Every row comes from one small tree of marks. The marks that hang from a mark follow it in brackets, in the order of their numbers. Every link used is in the known rows. Which tree was each row made from?
Known rows
K_865{K_43{K_263{K_825} K_416} K_293}: [ 30 -26  33  -6   1  13  -8  -9  15 -10 -17 -20  -7   8 -37  15  13 -23
   2  15 -11   9   2   7 -14   4  10  38 -13  13  15  10  -8  12   0   3
  -5  12 -14  28  -5   3   3  24   5  -7  -5  49 -30  18   9  -1]
K_43{K_416}: [ -9  -6   8  15   2  12   7   2   3   4  -2  -8   8   3 -11  -5   6  -7
  -1  -7   3  -1 -11   6   3  -9   7  20  -3   2   1 -14  -3   5  -1   4
   5  -2   0  11  -4 -12   0   5   8  -2   0   5  -5   4   3   2]
K_293{K_43 K_865}: [ 53  -6  10  -2   1   2  -8   5  14   7  -8  27 -10   9  12  -4  -4   6
 -21   3  -7  -7  30  28 -20  -7  -4  -7   9  -2  -7   3  12  -4  20  13
  -7  -5 -17   8 -11   2   0   1  -6 -13   9 -13  -4   7   5   4]
K_43{K_263{K_825{K_293}} K_416}: [ -6 -21  21  20 -14  33   1  -8   2  13 -13  -9  -1   9 -30   5  17 -27
  13   7 -11   3  -3  14  -6  10  10  36 -28  11  15  -2  -7  26   6  12
   6   0  -9  21  18   7  18  13  12   2  -9  12   3  15 -10  -6]
K_416{K_43 K_865{K_293}}: [ 26  -4  13 -15  20  -8 -14 -16  10 -12   3   4   1  -2  -2   7  -6 -13
 -13  13 -11   9  -5  18 -26  -3   1   6   2  22  -5  -4 -34 -15  15  -1
 -21  -3   1  -7 -29  -7  22   3 -37  -7 -10   0 -15  15  21   0]
K_43{K_263{K_825} K_416 K_865{K_293}}: [  2 -29  33   3  10  15 -23 -10   3   5   3 -15  -2  15 -35  23  39 -17
  20   7 -14   4   9  18 -12   9   7  32 -15  15  17   6 -14  19   8   6
   2  -3 -20  39 -10   4  -9  16  12  -4  -8  44 -30  14   7  -2]
K_263{K_293 K_865}: [  9   8  20   0 -12   2   5 -16  -3   3 -14   7  -3   0 -11   3  -4  -7
  -6   6  -5   1  19  16   8 -20  11   5 -10  -7  11  20   1 -15  -4  15
   3 -14 -11  -1  -1  10  28  15  -6 -11  19 -26  11   1 -11   0]
K_825{K_43{K_865} K_293 K_416{K_263}}: [  4 -12   8  37   0  22 -26 -11   5  31 -37  -7 -17   7 -15 -23  22 -35
  11   8  -8   9  19   5  51  -1  12 -26   7  11  -1  -6  -7  -9  -2  19
  37 -10  13  32  25 -35  11   5  -2  -6 -12 -18   6  23   7 -12]
K_293{K_43{K_416 K_865}}: [ 25 -25  29  12  17  11 -19   5  13  12 -10  10  -1  11 -11   1  34  -6
   5  -8  -5  -4  17  16  -5 -13   6   7  -3   7  -2 -13  -3   4   5  16
   1   2  -1  30  -5 -17  -8   1  14 -14   6  17 -15   8   4   0]
K_293{K_43}: [ 36  -6   7  -3   4   5  -6   3  14   7  -6  11  -5   6   5  -3   8   1
  -6   3  -6  -1  13  12 -11  -7   0  -4  -2   3  -7  -1   3   1  13   6
  -7   6   2   1  -1  -9   0  -1  -2  -8   6   0  -4   2   2   0]
K_263{K_293{K_43{K_865}} K_825}: [ 48 -15  27  -4   4   7 -16 -14   8  14 -20  10 -12  10 -16  14  28  -5
   1   4 -25   2  41  19  -8   6   2  -4 -21  -6  12  19  -9   6  11  19
  -3   3  -5  11  12  11  16  13   6 -15  24  -5   8   6  -6 -14]
K_43{K_263{K_293} K_865}: [  3 -18  22 -10  -1   3 -30 -23  -8   5   1  -9  -6  12 -15  15  44 -13
  21  13 -13   4  10   1  -7  -5  -2   0 -10   6  11   0 -15   5   5   7
  -3 -13  -6  21   8  15   0  17  12 -11  -6  10  -2   0 -12   5]
K_825{K_43}: [  5  -4  -6   3   1   2  -6  -2   7  23 -11  -5 -10 -12  -6  -6   2   0
  -4   7   3   6   9  -8   8  -2   5  -4   3  -3  -3   3   6  -4  -2   6
  14   3   8   5   1  -2  -6  -6   2  -9   2  -1  -1   4  11 -10]
K_825{K_416{K_43{K_263}} K_865{K_293}}: [ 25  -7   4  12  -5 -10 -28 -11   8  13 -10 -12 -19  17  -8 -10  19 -44
  16  29  -8  18   5  16   0  -4   5   2   9  20   2  -1 -10 -10   8   3
  -5  -7   6  22 -15  13  13   2 -10  -8 -26  12 -20  15  20  -4]
K_865{K_293{K_43{K_416{K_263{K_825}}}}}: [ 35 -17  20  12  12  15  12  -6  21  -1 -10  -6   0   9 -21   4   7 -14
  -1  -3 -17   0   4  34  -1   3  15  35 -17  16   0   6 -15   7  22   4
   2   8  -8  14  -4 -32  14  20 -18  -3  -3  15 -16  21  15  -1]
K_43{K_865}: [  2 -10  13  -1  13  -1 -25  -2  -3   3  -4   3  -1   5  -4   5  21  -3
  10  -3  -2   3  16  -2   3   1  -2 -11  -1   1   6   1  -6   2  -4   5
   2  -3  -2  18   0   1 -12   0   8  -2   1   6  -5   3   1  -2]
K_263{K_293{K_43}}: [ 38   0  12  -5  -7   8   4 -18  10   6 -14   2  -6   8  -2  -5  12  -4
  -8  10 -18   1  14  18  -6 -14   4  -5 -11   1  -1   5  -2  -7  12  13
  -3  -2   7  -4   2   1  16   9  -9 -11  14 -11   5  -6  -5   1]
K_416{K_43{K_865{K_293}} K_263}: [ 20 -17  20 -13  31  -7 -27 -19   6 -11   3  -3  -2   5  -8  -4  18 -22
  16   4 -12  13   3   9   3  -1  -2   2  -5  29  -5  -8 -33 -12  18  -8
  -8  -5  -3  16  -6 -11  -1  10 -25  -7 -38  16 -18  16  17   3]
K_865{K_293{K_43{K_263{K_825} K_416}}}: [ 36 -24  24   3  -1  22  -3  -5  16   6  -2  -6  -3  17 -25  14  22 -16
   4  13 -16   2   9  32 -26   4  10  37 -15  15   8   7  -5  17  24   7
  -3   8 -13  26  -8  -5   4  17   0  -6  -2  35 -25  13  10   2]
K_263{K_43{K_416} K_865}: [ -7 -10  38   6  -1  14   5   7   6  16 -11  27  -6  16 -21   9   9  -4
 -12  -9  19   2  17  24  10 -24  18  28   0  -5   8  15   9  -5  -5  25
  16   3 -14  11  -7  -1   3   8  12 -14  26   0 -14  18   4  -6]
K_865{K_43{K_263{K_293 K_825} K_416}}: [ 23 -24  34  -6 -10  17   1 -16   8  -3 -28 -18 -10  10 -37   9  21 -24
  -2  12 -15  10   5   2 -13  -2  14  38 -23   4  14  12 -11  12  -4   7
  -5   8  -5  19  13  12  22  31  15 -14   5  22  -6  11  -5  -2]
K_293{K_865{K_43{K_416}}}: [ 31 -16  27   6   6   6  -4   4  13  -6 -22   7  -1   1 -11  -8  -6 -13
 -27  -2   1  -3   4  10  -3 -14   8  17   8   0   4  -8   9  -5   0  14
   0  -3 -21  24  -9  -2  -3  12   1 -13   4   6 -19  10   6   7]
K_825{K_43 K_416}: [  6   3 -14  23 -11  11  -6   4   7  30 -22 -11 -22  -1  -3 -19   2 -16
  -7   7   3   3  17   1  22  -1  12 -16  21  -7  -2   1   8 -11  -4  12
  27   2  14  10   7 -16  -1  -3   5  -2  11 -11   3   9  15 -13]
K_865{K_43{K_416} K_293}: [ 27  -9  28  -1  12   7   4  -7  15 -11 -17 -23   8  -1 -24  -3   1 -21
 -10   7  -6   5 -10   5   7 -12  15  18  -3  15   6  -4   2  -6  -5   4
   6   6   2  20 -13 -15  -4  11 -12  -5  -1  39 -32   4   8   6]
K_263{K_825{K_293{K_43 K_865}}}: [ 58  -9  24   9 -13  20  -4  -1  18  21 -27  28 -14   4  -4  -3 -11 -11
 -23   7 -21  -4  40  39  -9   9   3  -3 -17   1   4  20   9  11  21  25
  -2  -8 -24   7   7  16  23  10  -9 -13  17 -24   7  17  -5  -9]
K_825{K_43{K_263{K_293}} K_416}: [  5  -5  -3  15 -27  19 -15 -20   2  30 -21 -24 -23   7 -14 -11  26 -28
   3  28 -12  11  14   2  12  -6  14  -4   8  -2   4   1  -1 -13   3  12
  20  -9  12  14  12  -3  11  10   9 -11   2  -7   3   4   6  -6]
K_865{K_43 K_293}: [ 39  -4  18 -16   9  -3  -1 -14  12 -17 -14 -11   0  -4 -12  -1  -4 -14
  -8  12 -10   7   1  -1   8  -4   4  -3   0  10   4   7   1 -10  -2   2
  -3   6   1  12 -12   0  -4  12 -19  -8   0  30 -24   1   9   5]
K_293{K_43{K_263 K_416}}: [ 26 -20  13   5   1  18 -10   4  12  10  -3   1  -3  20 -10   1  33  -7
   6   7  -4   0   3  15 -24 -14   4  29  -6  14  -7 -18  -4  10  18   6
  -5   4  -4  25  -4 -13  -3   9  14 -10  -9  23 -17   8   3   9]
K_263{K_293{K_865} K_825}: [ 24   2  17   1 -15   3   5 -13   1   6 -12   5  -9  -2  -8  10 -13  -5
 -21   7 -19  -4  27  26 -13   9   4   7 -11 -13  14  27   2   1  10  15
   1 -18 -24  -2   1  28  24  20 -10  -8  18 -27  13   2  -4  -6]
K_416{K_293}: [ -2   3   4   0   2  -4   7 -13  -2  -8   0  -2   9  -3  -1  10  -4  -3
  12  15  -9  -5  -8   6 -13   4  -1   4   8   5  -3  -4 -11   0   3   4
  -2  -8   4  -8  11   1  18   5  -1   1 -13 -19   4   2   3   3]

Write each row's tree
[  7 -11  37  12  -3   1   1  -3  13  25 -19   2 -13  12 -38  16  13 -18
 -11   4   0   2   3  31  15   1  19  31 -11   0  19  30   4   8  -4  23
  19   8  -5  20 -16  18   7   7  -3 -11  25  14 -20  19  14 -18]
K_263{K_43{K_416} K_825{K_865{K_293}}}
[ 44  -6  11  17   0   3   1   1  10   6 -27  20 -12  13   0  19  -3  -9
  -7  15 -20  -3  23  42 -30  16   6  -1  16  -3  -9  10 -35   3  14  18
  -6  -1  -6  -7   9 -27  55  16  -4  -8  19 -51  12  23  20 -11]
K_263{K_825{K_416{K_293{K_43} K_865}}}
[ 14 -15  19 -11  24  -7 -26 -19   4  -3  -3   9   2  -2  -2   3  14 -18
  25  13 -12   4   9   4 -21   2  -3  -5   5  15  -9 -11 -29  -3  10   7
 -16  -3   3  -3  12  13  13   1   4  -8 -27  -7   0  13  12  -3]
K_416{K_43{K_865} K_293}
[ 40  -7  16  10   4  -5  -5  -8   9 -19 -36   3 -10  10   0  -9 -15 -24
  -8  16 -11  -4  11  20   3  -1   5  -4  35   6  -6  -5 -12 -16   7   7
   4 -13 -17  11  15 -22  32  24  -7  -7 -19 -43  -2  23  19   5]
K_825{K_416{K_263 K_293{K_865{K_43}}}}
[ 24 -11  19 -13  24 -17  -2 -19   7 -31 -25   5   0  -2  -6  16  -4  -4
  -1  16  -6   0 -13  -1 -15   0  -1  10  13  14 -13 -10 -48  -9   1  -2
 -12  -3  -5   2  10 -30  46  25 -14 -10 -13 -35  -2  24  18   5]
K_416{K_263 K_293 K_865{K_43}}
[ 57  -5   9  27 -12  -6  -5   4  21  22 -27   3 -25  13 -13  -4   6 -23
  -5  12 -16   4  28  36  12   7  13 -10   1  -4   9  28   7  -3   8  20
  10   3   0  20  -8   1  25   5 -11 -10  22  -8  -9  14  18 -16]
K_263{K_825{K_416 K_865{K_293{K_43}}}}
[ 18 -10   5  26 -29  24 -24  -5   9  38 -29   1 -23   8  -7 -18   9 -35
 -11  27  -5   4  24  19  13  -2   7 -11  14   5   4  -3  14  -2  12  24
  23 -19  -8  31   8   1   8   4   1 -11  -8 -19  -2  19   7  -4]
K_825{K_43{K_263} K_293{K_865} K_416}
[ 48  -2   9  16  13   3  -8  -6  14  -8 -14   5 -10  18   2  -2   8 -16
  -8   9 -12   1   8  38   0  -8   7  -7  16  19 -11  -5 -32 -16  26   4
   2 -10   2  10 -18 -57  32  16 -34  -4   3 -21 -13  22  23   4]
K_825{K_416{K_263 K_865{K_293{K_43}}}}
[ -8 -26  30   6   0  18 -22 -23  -3   6  -1 -16   1  18 -27  10  50 -21
  20   7 -11   6  -2   7  -5 -11   5  22 -12  12  13 -15 -16   6   3  11
   4 -14  -6  33   2   3   0  18  18  -9  -8  18 -10  -1  -8   7]
K_43{K_263{K_293} K_416 K_865}
[ 34  -9  22   9   7  16   8  -6  17   2  -4  -8   5   7 -11  -4  13 -12
  -5   3 -11   1  -1  29  -4 -14  10  16  -2  16   1  -9   0   0  16  10
   4   0   3  19 -21 -21  -3   6 -15  -6   5  27 -26   2   8   9]
K_865{K_293{K_43{K_416}}}
[ 17  -8   7   6   2  -4  -3 -12  12  17 -27   9 -14 -13  -8   7 -20  -2
  -6  15 -16  -1  21  20  -9  16   2  14  10  -1  -4  14 -11   1  17  11
   8 -14 -23   5  21  -2  28  18  -5  -9 -16 -46   7  28  25 -13]
K_416{K_263{K_825{K_43}} K_293{K_865}}
[ 48  -7  32  13 -12  18   1   3  15  23 -30  33 -15   8 -16   0  -9 -12
  -9   4 -12   5  47  34   4   3   9   3 -26  -3   8  32  11   9   5  27
   0   0 -16   4  15   7  37  12  -2 -13  26 -23  13  22  -9 -15]
K_263{K_825{K_293{K_43}} K_865}
[ 63  -6  20   0 -14   8   2 -11  16  15 -21  19 -14   7  -4   9  -6  -1
 -25   9 -27  -3  41  38 -22   2   4   3 -13 -12   6  26   5   0  21  21
  -5 -11 -23  -4   0  18  24  17 -10 -17  24 -26  11   4  -2  -7]
K_263{K_293{K_43 K_865} K_825}
[ 13 -14  -6   2  -7   9 -21   0   3   4  -5  -6 -15  19   4 -13  17 -32
  11  17  -2  12  10   7 -17   1   4   3   9  14 -12 -14 -14  -4   9  -2
 -10   2   3   4   5  -1   8   2   3  -4 -26   9  -3  16  11  -3]
K_825{K_416{K_43{K_263}}}
[ 19 -13  21   6 -20  20 -13  -7   4  13 -14  13 -12   7 -12  10   1 -18
  -4  14 -15  -1  23  21 -15  17  -3  12 -16   5  13  17   4  20  15  14
  -3 -15 -28  16  12  28  19  14  -1  -5  -6 -11   4  17  -8  -5]
K_43{K_263{K_825{K_293{K_865}}}}
[ 42  -6  34 -10 -10  -2   5 -12   8   1 -33   8 -17  -5 -25   9 -10 -13
 -16   6 -12  14  39   9   3  -5  13  12 -21 -19  19  42   1  -6 -13  19
  -4   3 -18   3  11  19  38  26   1 -17  34 -15   7  14  -7 -10]
K_263{K_293 K_825 K_865{K_43}}
[ 38  -2  17  21   3   1   4  -1   9   0 -26  20 -13  21   3  -6  -2 -16
  10  10  -8   0  26  38   3 -13  11  -1  23   4 -11   2 -15 -19  15  17
   4 -10 -10   3  17 -38  45  22  -3  -8  -7 -53   8  26  16   3]
K_825{K_416{K_263{K_865} K_293{K_43}}}
[ 41 -15  21  -7  -7   5 -18   6   5  10  -5  26 -16  16  -1  12  16   0
   7  10   0   3  33  19 -22 -17  -2  13  -4   3  -2  13   9   2  13  10
 -11   2 -19  14  -3   1  11   9   9 -19   3   0 -13  15  -1   5]
K_293{K_43{K_263{K_865}}}
[-10 -12  31  -1  10  11   0   1   4  11  -9  17  -6  12 -16  21  19   1
 -22  -8  11  -5  -6  20  -9 -12  10  25   7   1   0  -5 -22   0   1  16
   7   6  -2   7 -16 -18  11   6  -1 -12  24 -10 -10  15   9  -5]
K_263{K_43{K_416{K_865}}}
[  8 -12  -9  28 -19  -6 -27   5   6  47 -26 -10 -33  10  -8 -13  27 -26
  10  22   5  10  15  -4  21  -3   8  -7  16  -6   2   5  10  -3  -5  14
  24  -7   6  33   2   1   7  -4  16 -10  -3 -11  -8  19  18 -12]
K_825{K_43{K_263} K_416 K_865}
[ 29  -7  23 -13  14  -7  -3 -26   8 -24 -29  -1  -8   0 -10   4   5  -8
 -18   9  -9   7  -7   0   1 -11   3   8  -4   8  -4   0 -39 -15   4  -1
 -11  -7  -3   1   3 -27  43  27 -22 -13   6 -28   3  16   7   4]
K_416{K_263{K_293} K_865{K_43}}
[  2 -21  26  15   1  20 -10 -17   8  36 -28 -14 -13  -6 -35   4  25 -18
   0   0 -13  12  23   6  16   1  16  16 -17 -10  16  11  -5   4  -7  24
  22  -4   0  25  11   3  10  12  17 -16  22   1   2   6   4 -17]
K_263{K_293 K_825{K_43{K_416 K_865}}}
[ 11  -1  23  21 -16  25  -5  -6   8  16 -31  24 -20  26  -4 -16   3 -30
 -21   5   0  -2  16  38  29  -6  15 -12  19   8   0   6   2 -10  13  22
  24 -13 -14  13  12 -15  18  17 -16  -7  -1 -38   6  29   3  -6]
K_825{K_293{K_865} K_416{K_263{K_43}}}
[ 31  -8  27   8   6  12   6 -18  12   5 -15   1   2   8 -11   7  20  -6
 -22   5 -16  -1   0  32 -17 -23  11  17  -9   3  -2 -12 -28  -6  13  16
  -1  -7   3   6 -17 -26  34  15 -10 -15  25 -22  -1   2   2   3]
K_263{K_293{K_43{K_416{K_865}}}}
[ 44  -3  34 -13   3  -6  -7  -5  10 -12 -18   4  -6  -3 -15   2 -14 -13
 -10  10  -2  10  19   8   8 -17   7   2  -1   5  10  27  12 -15  -8   9
  -3   0 -13  14 -17   4  11  13 -18 -15  12  14 -23  12   8   3]
K_263{K_865{K_43 K_293}}
[ 26  -3  14  -9   6  -7  -5 -13   8  -4  -5  16   2  -6   7  -2 -18 -13
  -4  15 -12  -2  10  24 -35   0  -4   4  14  12  -9  -8 -14  -7  20  11
 -19 -15 -16 -11   1  19  21   4 -11 -10 -25 -30   2  13  15   2]
K_416{K_43 K_293{K_865}}
[ 34 -21  24  -8 -10  16 -12 -11  10   0 -30   0 -12   3 -24   9   8 -24
   5  18 -14  11  14  -7  -7  15   5  14 -24   9  10  14  -2  17  -4   8
 -10  13 -12  18  25  19  20  21   6  -7  -5  15  -1  16 -13  -8]
K_865{K_43{K_263{K_825{K_293}}}}
[  9 -10   7  16 -16   3 -11  -2   2  27 -22   0 -22   6 -10   2   8 -21
  15  30   1   7  25  13  -2  -7  10   3  28   0   3   8   0  -8  -1  23
  15 -13  -8  15  15  -7  29  11  18 -14  -5 -32   0  22  17  -6]
K_825{K_43{K_263{K_865}} K_416{K_293}}
[ 50 -10  25  23 -16  18  -6   1  16  11 -52  13 -20   7 -12 -16 -17 -37
 -29   9 -16   6  36  24  12  15  13 -15   2  -5  13  24  11   1  -4  27
  10  -4 -17  15  16   8  29  16  -4  -8  17 -23   8  22  -1 -12]
K_263{K_825{K_293{K_865{K_43}} K_416}}
[ -2 -16  28  13  -8  -2   2   9  12  32 -23  15 -19  14 -31  16  19 -10
 -11  -5   6   1   6  19  12   2  16  31 -11 -12  11  24   4  12  -8  23
  16  12  -5  19  -2  17  10   4  17 -13  29  -1  -4  20   7 -18]
K_263{K_43{K_416} K_825{K_865}}
[ 11 -21  11  -7  30  -4 -31  -6   2  -2  -5  10  -8   7  -1  -8  20 -14
  17  -3  -4  10  10  -2  -2  -3  -3   0  -1  18 -12 -12 -28  -7  14  -5
 -13  -2  -2   9   9 -12   6   5  -5 -11 -35   1  -5  20  11   0]
K_416{K_43{K_865} K_263}
